Each row was made from one small tree. The marks that hang from a mark follow it in brackets, in alphabetical order. Every link used is in the known rows. Write each row's tree.
In the rows, 128 means zero.
Known rows:
tofip[gemu pebib sune[bidad]]: [119 132 155 115  82 142  99 164 162 159 150  83 160 113 128 151 126 144
 120 194 113 145 137 139 145 137 149 109 120 123 166 149 108 139 149 117
 154 159 137 115 146 146 127  95 102 148 149 135 128 143 103 112 157 153
 132 121  95 139 135 125 154 128 105 120 136 152 125 113 166 139 119 119
 137 125 138 127 192 154 121  97 123 137]
sune[bidad[gemu pebib[ketu]]]: [122 143 143 111  91 106 121 164 164 143 158 128 141 136 111 169 134 149
 112 176 110 150 141 133 132 138 141 107 121 116 174 130 116 138 151 145
 146 153 138 115 106 119 122  97 115 143 141 129 121 140  97 150 175 131
 127 128 114 117  99 102 136 144 107 104 147 131 108 118 159 117 125 108
 116 138 159 134 152 161 113 103 116 146]
pebib[ketu[bigoz[bidad]]]: [122 143 133 108  67 150 126 171 156 165 161 139 134 145 125 160 134 147
 130 139 111 135 140 119 134 139 132 112 126 135 157 142 135 137 154 151
 152 139 148 114 129 128 126  87 117 130 126 131  84 146  95 102 135 127
 118 125 115 126 144 123 145 125  99 121 127 160 123 120 161 129 113 138
 117 110 144 113 126 156 146 106 127 106]
sune[bidad tofip]: [112 129 131  98  89 125 122 163 166 182 153 118 131 123 123 134 132 149
  92 146 115 140 138 121 121 155 134 105 118 140 171 151 109 151 147 136
 144 144 146 118 119 134 119  96 110 151 136 137 130 141 109 136 162 135
 136 121 119 116 105 118 129 125 101 108 170 164 131 121 159 147 111 133
 117 134 144 127 162 161 112 109 139 130]
ketu[bigoz[bidad[gemu pebib]] sune[tofip]]: [126 132 119  96  29 102 121 171 164 152 166 145 138 154 131 142 134 136
  91 170 119 164 147 132 136 145 142 127 113 135 169 166 108 148 136 145
 154 143 143 112 123 120 131  89 104 120 127 140 133 151 111 137 163 135
 127 108 122 129 134 103 153 122 103 107 145 177 102 123 158 118 133 106
 114 111 175 132 168 162 137  99 108 117]
gotasa[bidad]: [113 133 142 117 107 137 111 166 157 169 150 122 143 141 121 149 129 150
 146 159 115 146 138 126 119 147 133  95 122 120 156 152 130 148 156 143
 154 131 138 118 118 126 114 107 114 143 136 146 129 145 106 108 155 137
 130 142 113 114 128 122 140 121 105 129 150 133 115 116 160 125 111 120
 125 128 143 124 151 162 138 106 127 126]
sune[tofip[gemu pebib[ketu[bigoz]]]]: [124 134 142 108  30 138 122 168 159 143 157 128 129 135 126 141 129 147
 110 154  99 131 146 129 156 137 134 119 116 128 176 142 108 145 146 125
 146 165 147 113 124 142 124  94 111 125 130 137 104 141  97 109 141 126
 140 108 105 139 108 125 128 133 100 116 144 177 148 121 165 131 119 122
 126 111 143 131 153 153 100 105 124 102]
bigoz[bidad[gemu pebib[ketu[sune[tofip]]]]]: [126 139 127 107  54 111 122 171 163 162 169 131 129 150 125 158 134 142
 135 168 113 169 148 126 136 136 141 120 121 128 179 136 109 147 144 140
 145 156 135 111 105 121 136  94 111 139 135 134 114 149 104 144 166 133
 141 105 124 116 104 109 146 129 106 108 158 156 110 119 168 107 129 106
 121 114 167 129 176 162 127 105 112 136]
ketu[bigoz]: [118 134 135 109  81 136 121 166 155 141 147 139 142 139 127 143 133 147
 110 140 112 123 142 127 130 147 133 106 122 129 144 162 128 136 151 145
 153 126 150 112 141 125 116  91 109 123 126 139 119 142 104 109 139 127
 122 130 114 124 153 114 141 132 105 124 125 145 128 120 150 146 119 130
 115 117 142 132 125 153 143 106 123  95]
tofip[bigoz[bidad] gemu sune]: [117 133 142 106  79 145 104 171 156 141 155 109 152 141 132 149 121 143
 116 173 114 132 140 117 146 137 145 117 133 131 163 161 111 139 151 135
 169 150 142 113 156 141 121  98 100 144 143 138 114 143  99  71 139 141
 135  96 104 136 151 131 154 122 111 105 109 156 120 114 171 130 119 130
 126 102 141  97 175 152 141  93 117 123]
gemu[ketu]: [117 129 141 120  84 139 119 167 159 139 151 137 127 117 116 132 137 152
 170 146 109 122 143 124 129 140 131  96 117 124 151 152 122 135 154 137
 143 114 146 117 126 125 127  90 113 141 132 136 105 148  97 136 142 125
 141 108 121 108 133 118 130 140 100 128 137 120 126 115 160 143 116 137
 122 123 144 129 127 155 133 114 134 116]
gemu[bidad]: [117 133 138 109  93 127 109 161 155 168 149 125 144 136 127 155 133 149
 133 153 117 137 140 127 112 148 136  90 122 135 157 146 126 132 153 134
 150 131 143 110 129 129 118 108 111 148 136 137 118 144 104 120 151 138
 121 143 121 114 140 111 143 127 105 118 142 133 120 112 161 144 115 128
 118 129 144 132 151 157 148 104 125 129]
pebib[ketu[sune[bidad[bigoz] tofip]]]: [120 138 115 110  58 136 126 171 167 168 167 109 135 121 127 139 136 149
  85 138 110 157 146 121 146 144 135 114 115 140 178 154 118 140 143 145
 147 138 153 111 128 129 136  78 113 142 132 137 104 148 104 144 142 128
 125 120 116 122 123 103 145 122  97 100 144 175 136 125 155 121 120 125
 112 120 147 129 148 162 144 101 147 122]
gemu[bidad[pebib] ketu[bigoz sune[tofip]]]: [129 126 120 103   4 105 120 171 172 138 162 149 132 122 122 118 142 143
 142 174 116 146 146 134 136 153 137 109 105 138 168 163 106 138 139 136
 149 135 159 109 129 122 144  82 112 132 126 133 110 157 100 159 144 118
 113 110 129 123 136  95 147 119  84 108 135 178 111 119 161 139 123 120
 107 129 172 139 147 158 156 105 133 119]
ketu[pebib sune]: [118 131 131 131  83 136 109 166 162 126 159 113 148 137 143 146 137 144
 157 161 118 156 147 141 124 144 139 112 109 117 151 172 123 141 141 132
 140 150 147 110 134 127 133  68 107 134 128 138 139 141 109 163 144 151
 125 127 119 122 153 107 164 144  92 137 135 138 131 113 151 140 124 109
 133 109 157 138 165 158 144 112 122 119]
ketu[bigoz sune]: [121 130 127 115  68 140 121 169 161 143 153 125 148 133 135 134 135 144
 113 145 115 142 148 130 135 147 137 113 111 133 144 179 128 133 144 140
 154 120 157 110 152 127 130  72 106 122 126 139 119 147 108 123 131 136
 125 134 116 126 171 108 160 130 102 124 118 155 124 123 144 141 126 128
 121 109 153 135 138 156 168 103 125  98]
tofip[bigoz gemu pebib sune]: [116 133 152 118  70 147  96 170 158 124 152  98 162 137 133 139 121 145
 134 180 108 132 145 135 157 134 147 113 128 117 160 164 106 141 151 118
 167 155 142 108 164 143 123  92 100 136 144 135 129 141 101  95 140 143
 132 104  90 146 138 122 151 131  99 119 110 157 139 116 171 138 122 115
 128 107 137 119 176 148 118  95 116 119]
bigoz[bidad[gemu[ketu[sune[tofip]]] pebib]]: [124 131 130 104  41 106 118 171 164 151 166 146 125 137 119 142 137 141
 143 180 117 165 146 128 132 140 142 117 113 130 173 149 106 146 141 139
 145 139 133 117 106 117 137  97 108 137 134 137 122 154 104 157 170 131
 145  92 128 113 111 108 140 129 103 112 157 146 100 115 169 117 132 107
 119 119 173 128 171 163 123 108 115 139]
pebib[ketu]: [117 139 138 122  97 150 123 167 158 151 154 120 134 132 124 151 133 153
 156 133 105 130 145 121 133 136 132 101 125 125 159 137 128 135 157 138
 143 139 147 111 126 129 125  87 117 140 132 134  95 142  98 124 138 128
 137 128 116 115 123 118 138 139 104 126 138 132 139 118 158 133 114 135
 123 114 136 132 129 154 132 112 132 114]
tofip[gemu pebib]: [118 133 159 124  85 138 106 163 153 140 148 119 145 137 130 154 129 147
 128 173 108 144 143 139 140 133 141 110 124 119 157 144 115 135 151 119
 148 154 135 113 130 139 115 107 108 129 140 137 129 141  99 108 152 146
 146 120 100 133 131 126 139 141 108 129 141 134 133 112 162 138 121 110
 135 119 141 132 168 153 102 105 112 122]
bigoz[bidad[gemu pebib]]: [120 138 141 109  87 105 111 165 152 152 158 143 138 155 121 169 132 143
 133 177 118 156 141 133 119 139 143 111 130 121 161 139 117 142 149 143
 151 149 126 112 108 116 118 114 109 135 139 136 134 145 104 132 179 140
 133 116 119 115 116 113 141 135 111 115 152 123  97 112 166 121 126 101
 119 125 162 127 171 160 114 105  98 137]
gemu[bidad[bigoz pebib] ketu[sune[tofip]]]: [126 129 116 108  13  99 112 171 163 131 166 144 134 119 123 125 142 146
 126 168 118 156 148 134 137 150 139 104 115 135 174 161 103 136 137 138
 151 125 151 106 125 118 143  98 109 137 131 136 117 160 101 171 153 118
 119 103 126 119 126  87 144 119  89 100 140 169 115 115 166 120 126 107
 101 136 165 141 155 160 147 103 137 128]

Write each row's tree:
[123 138 132 113  47  97 109 167 156 122 159 157 140 128 114 147 142 149
 140 173 118 137 142 137 129 146 139  95 126 125 162 148 115 130 148 147
 154 128 146 108 123 114 128 113 113 135 134 132 112 157  93 147 158 115
 112 113 121 118 130  92 135 129  93 105 131 138 106 111 168 125 120 106
  99 146 154 135 139 158 137 103 127 130]  gemu[bidad[bigoz pebib] ketu]
[117 129 147 102  68 121 112 162 162 166 154 113 137 123 123 142 129 147
  85 175 112 146 137 133 136 147 140 114 115 133 182 140 101 149 145 122
 144 171 139 119 118 143 118 104 108 145 141 137 134 140 104 120 166 145
 138 114 104 132 103 126 129 126 101 108 170 169 134 117 166 142 117 115
 129 132 148 125 183 160  88 105 129 138]  sune[bidad tofip[gemu pebib]]
[121 124 123 108  17 116 108 172 169 125 168 141 135 124 129 125 139 145
 157 163 117 151 146 129 134 152 136 108 101 131 177 167 108 145 138 132
 148 143 155 111 132 130 142  78 111 146 127 132 122 146 100 165 140 129
 112 102 128 128 135 102 149 133  75 117 136 161 125 112 169 144 120 124
 116 117 168 122 155 161 144 110 141 129]  gemu[bidad ketu[pebib sune[tofip[bigoz]]]]
[126 134 141 113  49  95 120 168 159 104 156 164 132 135 107 143 138 147
 138 174 108 129 146 135 144 137 140 107 117 111 159 152 112 135 146 148
 151 123 143 115 118 111 126  97 112 118 130 136 123 146  96 146 164 112
 131 104 117 121 123  97 130 147 104 115 127 118 102 118 159 119 135 105
 112 128 166 140 127 157 121 105 105 117]  bidad[gemu[ketu[bigoz]] pebib]
[120 131 126 107  76 133 121 168 167 159 155 121 150 124 130 139 135 144
  83 159 119 151 141 131 134 152 138 116 109 138 152 171 130 135 144 141
 156 130 156 114 148 128 128  71 108 131 129 137 124 147 108 131 142 140
 108 138 114 128 168 106 162 122  99 115 126 169 116 122 143 145 122 130
 118 123 159 127 143 160 164 100 133 117]  ketu[bigoz sune[bidad]]
[117 142 136 110  81 109 112 169 150 149 157 139 151 145 111 164 130 151
  79 156 116 149 141 130 135 140 138 100 125 115 164 156 129 142 150 159
 165 111 130 118 117 115 110 125 111 130 137 150 139 148 105 107 165 127
 128 139 107 120 131 108 134 126 115 108 137 119 101 116 158  96 128 100
 110 131 150 124 145 169 137  93 113 126]  gotasa[bidad[bigoz gemu]]
[122 140 141 114  51 148 113 170 164 169 158  93 160 119 128 152 132 147
 145 172 111 140 139 135 146 140 141 109 117 127 159 146 124 142 153 135
 157 148 149 109 153 138 138  76 111 140 138 127 101 146 100 130 143 136
 105 128  97 140 132 115 157 121  84 130 125 177 132 120 164 141 113 134
 123 122 137 131 152 153 146 100 137 120]  tofip[pebib[ketu[bigoz]] sune[bidad]]
[127 133 135 113  43 101 115 173 167 125 162 149 145 139 107 141 136 146
 143 191 114 157 144 136 142 142 140 109 108 109 164 159 118 146 145 149
 158 125 141 119 116 111 129  96 114 126 132 143 127 153 101 147 162 124
 122 120 115 122 131 100 146 128  99 119 130 135  88 118 158 102 133 100
 119 128 175 134 142 166 150  98 113 130]  gotasa[bidad[gemu[ketu[bigoz sune]] pebib]]
[114 130 146  97  69 122 107 166 162 147 157 125 143 133 123 136 124 146
  68 171 110 143 139 130 144 150 140 120 118 134 183 149  99 155 146 125
 158 171 144 117 132 143 115 102 106 142 141 134 136 138 101 116 164 140
 121 108  98 143 105 125 129 126  93 100 151 180 137 120 169 144 115 118
 120 130 149 112 175 157  81 101 128 136]  sune[bidad tofip[bigoz gemu pebib]]
[126 134 124 116  32 105 108 171 162 125 164 142 144 118 121 142 144 147
 136 175 121 155 146 141 135 146 141 101 119 129 164 158 115 129 141 142
 154 121 152 106 130 115 142  97 111 134 133 134 117 161  98 166 151 122
 109 114 123 120 150  85 152 125  91 105 124 149 105 113 162 121 127 102
 103 138 163 139 149 160 162  99 130 131]  gemu[bidad[bigoz pebib] ketu[sune]]
[124 137 143 110  56 128 107 170 166 117 156 108 156 138 125 149 124 147
 139 188 106 127 144 127 154 135 147 108 131 122 175 145 102 133 151 130
 167 168 152 103 150 137 128  93 106 145 145 130 101 143  93  94 140 126
 122 109 104 139 132 108 152 130 102  95 104 163 123 114 172 122 120 117
 120 116 147 117 165 149 145  88 117 130]  tofip[bigoz gemu[bidad[pebib[ketu]]] sune]
[125 136 144 110  53 101 114 170 163 125 158 159 141 142 101 149 135 148
 140 189 112 142 140 134 138 142 138 104 113 105 164 149 119 145 150 151
 158 130 137 120 110 110 120 109 116 129 133 141 128 150  98 132 168 117
 124 119 114 122 116 104 131 130 100 117 137 125  88 118 162 106 127 100
 115 134 168 128 133 164 127 101 110 129]  gotasa[bidad[gemu[ketu[bigoz]] pebib]]
[121 129 143 114  67 121 110 171 170 104 160 138 144 122 114 130 133 147
 112 190 110 146 143 129 156 143 143 121 120 125 171 157 103 137 145 133
 158 153 155 116 137 130 128  81 109 138 139 130 119 147  93 131 148 130
 128  94 108 135 139 109 146 139  98  97 111 154 114 117 160 130 125 113
 120 124 166 108 154 156 126  98 125 139]  tofip[bigoz gemu[ketu[sune[bidad[pebib]]]]]
[115 137 128 110  88 131 110 168 159 162 153  98 157 116 128 149 131 150
  94 159 119 135 139 128 135 146 143  99 127 131 156 166 121 136 148 146
 160 121 145 110 150 129 126  93 102 147 142 138 128 149 108 129 151 136
 115 124 108 121 145 105 151 121 104 105 127 151 119 118 158 131 119 124
 111 129 131 129 161 158 153  95 138 125]  tofip[sune[bidad[bigoz]]]
[120 131 133 107  47  98 111 175 171 128 166 145 139 142 107 123 131 146
 139 185 111 163 147 128 144 145 139 111 110 116 181 162 105 158 144 143
 161 135 142 119 114 115 129  98 112 139 135 143 135 152 103 147 167 121
 136 102 115 120  99 101 137 127  95 107 145 150 102 120 168 107 129 100
 115 126 174 124 158 166 127 101 119 139]  gotasa[bidad[gemu[ketu[sune[tofip[bigoz]]]] pebib]]
[127 133 142  99  15 130 118 166 159 154 158 129 129 135 125 148 130 146
 107 162 104 136 143 131 149 139 136 113 113 134 184 137 110 140 146 125
 150 162 146 111 124 142 124 103 114 129 132 134 100 141  94 105 142 126
 127 120 107 143 118 122 131 124  96 110 147 183 142 118 169 131 119 124
 121 120 147 130 154 155 116 101 125 113]  sune[tofip[gemu[bidad] pebib[ketu[bigoz]]]]
[115 131 143 112  87 146 109 168 161 122 149 103 155 133 130 136 121 148
 121 165 106 118 145 121 155 136 145 111 129 124 159 168 106 135 152 128
 166 144 149 110 161 141 118  91  99 142 142 139 119 140 101  81 135 134
 138 105 101 135 146 122 149 136 114 105 103 144 132 117 164 135 122 127
 126 104 137 113 162 149 137  93 121 113]  tofip[bigoz gemu sune]
[120 134 146 117  67 116 110 168 160 129 161 144 140 136 107 156 136 150
 161 177 113 146 139 131 131 139 136  99 107 102 166 150 127 149 148 146
 150 128 131 125 104 117 122 106 118 138 135 144 132 141  99 143 167 130
 131 124 117 117 120 113 134 143 101 130 144 102  99 111 164 109 124 104
 128 126 162 122 143 169 127 107 117 138]  gotasa[bidad[gemu[ketu[pebib]]]]
[123 130 140 113  62 109 110 165 161 136 154 146 135 124 114 142 140 148
 180 179 116 139 141 133 120 147 137  93 121 126 162 138 115 134 151 135
 145 137 146 112 117 120 132 103 115 145 136 131 109 151  95 154 158 124
 118 113 126 112 121 101 137 131  93 118 141 134 110 111 170 138 116 119
 113 140 157 135 146 156 135 109 128 138]  gemu[bidad[pebib] ketu]
[127 129 126 107  28 127 114 170 165 144 159 142 139 116 122 133 141 145
 138 162 118 141 143 127 136 147 135 101 104 141 157 162 129 128 143 141
 154 110 157 112 143 124 140  84 115 133 126 134  99 153  97 134 130 125
 110 128 127 125 173 104 155 123  91 119 116 151 109 116 155 141 123 136
 115 123 163 128 130 158 182 102 135 117]  gemu[bidad ketu[bigoz sune]]
[121 135 142 110  61 117 110 168 155 141 164 156 130 139 118 165 138 144
 156 169 120 146 138 129 125 137 138 108 116 119 164 144 126 139 146 143
 146 134 128 121 107 119 127 102 112 137 132 135 122 141  97 141 166 136
 133 103 125 118 132 119 140 143 100 125 143 106 102 108 168 123 125 113
 126 116 163 113 154 164 121 112 113 137]  bigoz[bidad[gemu[ketu[pebib]]]]
[124 138 132 120  37 107 107 174 160 118 170 146 147 134 115 155 139 148
 120 174 118 163 144 139 145 139 139 107 107 106 166 169 128 143 140 155
 159 114 135 120 116 112 130 102 114 129 132 147 136 151 101 149 158 127
 122 119 113 125 145  98 147 134  98 116 129 113  96 112 159  93 134  92
 119 124 166 124 146 173 149  98 121 129]  gotasa[bidad[bigoz gemu[ketu[pebib sune]]]]
[131 135 140 109  38 130 113 168 165 131 155 110 150 133 125 154 129 145
 139 190 106 123 143 131 150 134 146 107 124 124 171 142 110 126 148 130
 157 162 150 106 141 137 131  91 107 136 139 132  97 144  93  94 140 126
 122 120 109 139 143 108 155 126 107 102 111 161 116 114 165 118 122 117
 123 119 148 129 164 151 156  90 116 118]  tofip[gemu[bidad[pebib[ketu[bigoz]]]] sune]
[124 142 146 118  53 143 107 170 161 147 161  89 157 112 125 162 130 149
 103 182 108 143 139 138 164 129 146 113 125 123 175 142 113 133 148 131
 158 156 141 111 144 142 132  97 107 140 147 131 105 146  95 110 149 137
 119 114  90 145 133 116 151 128 101 106 121 163 133 115 167 111 121 113
 126 125 131 124 171 155 130  90 131 131]  tofip[gemu pebib[ketu] sune[bidad[bigoz]]]
[115 135 133  93  65 102 115 169 158 141 161 150 134 160 123 141 127 144
 103 160 115 147 145 123 131 147 141 116 128 130 175 155 101 156 146 143
 159 152 138 112 117 122 116 106 106 138 135 137 136 146 106 120 172 127
 133  97 117 123  95 112 129 127 101 102 151 164 117 120 172 130 123 109
 109 118 162 116 169 159  98 107 111 129]  sune[tofip[bigoz[bidad[gemu pebib]]]]
[117 126 124 123  59 126 118 166 166 137 161 114 136 138 144 127 136 144
 146 151 116 157 148 134 126 149 137 115 105 123 165 173 109 151 137 128
 137 155 150 112 125 130 136  67 105 139 126 140 142 142 113 169 147 147
 136 113 124 120 129 106 155 140  89 129 153 155 139 117 156 141 124 111
 130 106 159 143 175 159 130 115 130 117]  ketu[pebib sune[tofip]]
[128 132 133 115  40 100 122 170 167 104 160 154 139 132 113 137 139 144
 134 179 109 144 149 136 150 137 142 114 110 114 156 162 112 132 141 143
 151 121 148 113 126 110 136  84 109 118 130 136 124 151  99 164 156 119
 132 105 120 123 141  93 146 143 102 115 120 130 101 119 152 119 141 102
 115 120 174 141 139 159 140 102 108 118]  bidad[gemu[ketu[bigoz sune]] pebib]
[116 135 125 101  70  93 117 165 163 151 158 133 138 133 125 140 135 148
  69 161 117 147 141 132 128 156 139 110 128 131 173 153 102 151 142 146
 149 153 146 113 117 124 119 102 108 140 136 137 141 149 107 150 176 123
 119 107 114 121  99  97 129 122  97  93 161 177 121 121 161 129 118 104
  99 147 150 136 166 161 101 104 132 131]  sune[bidad[bigoz pebib] tofip]
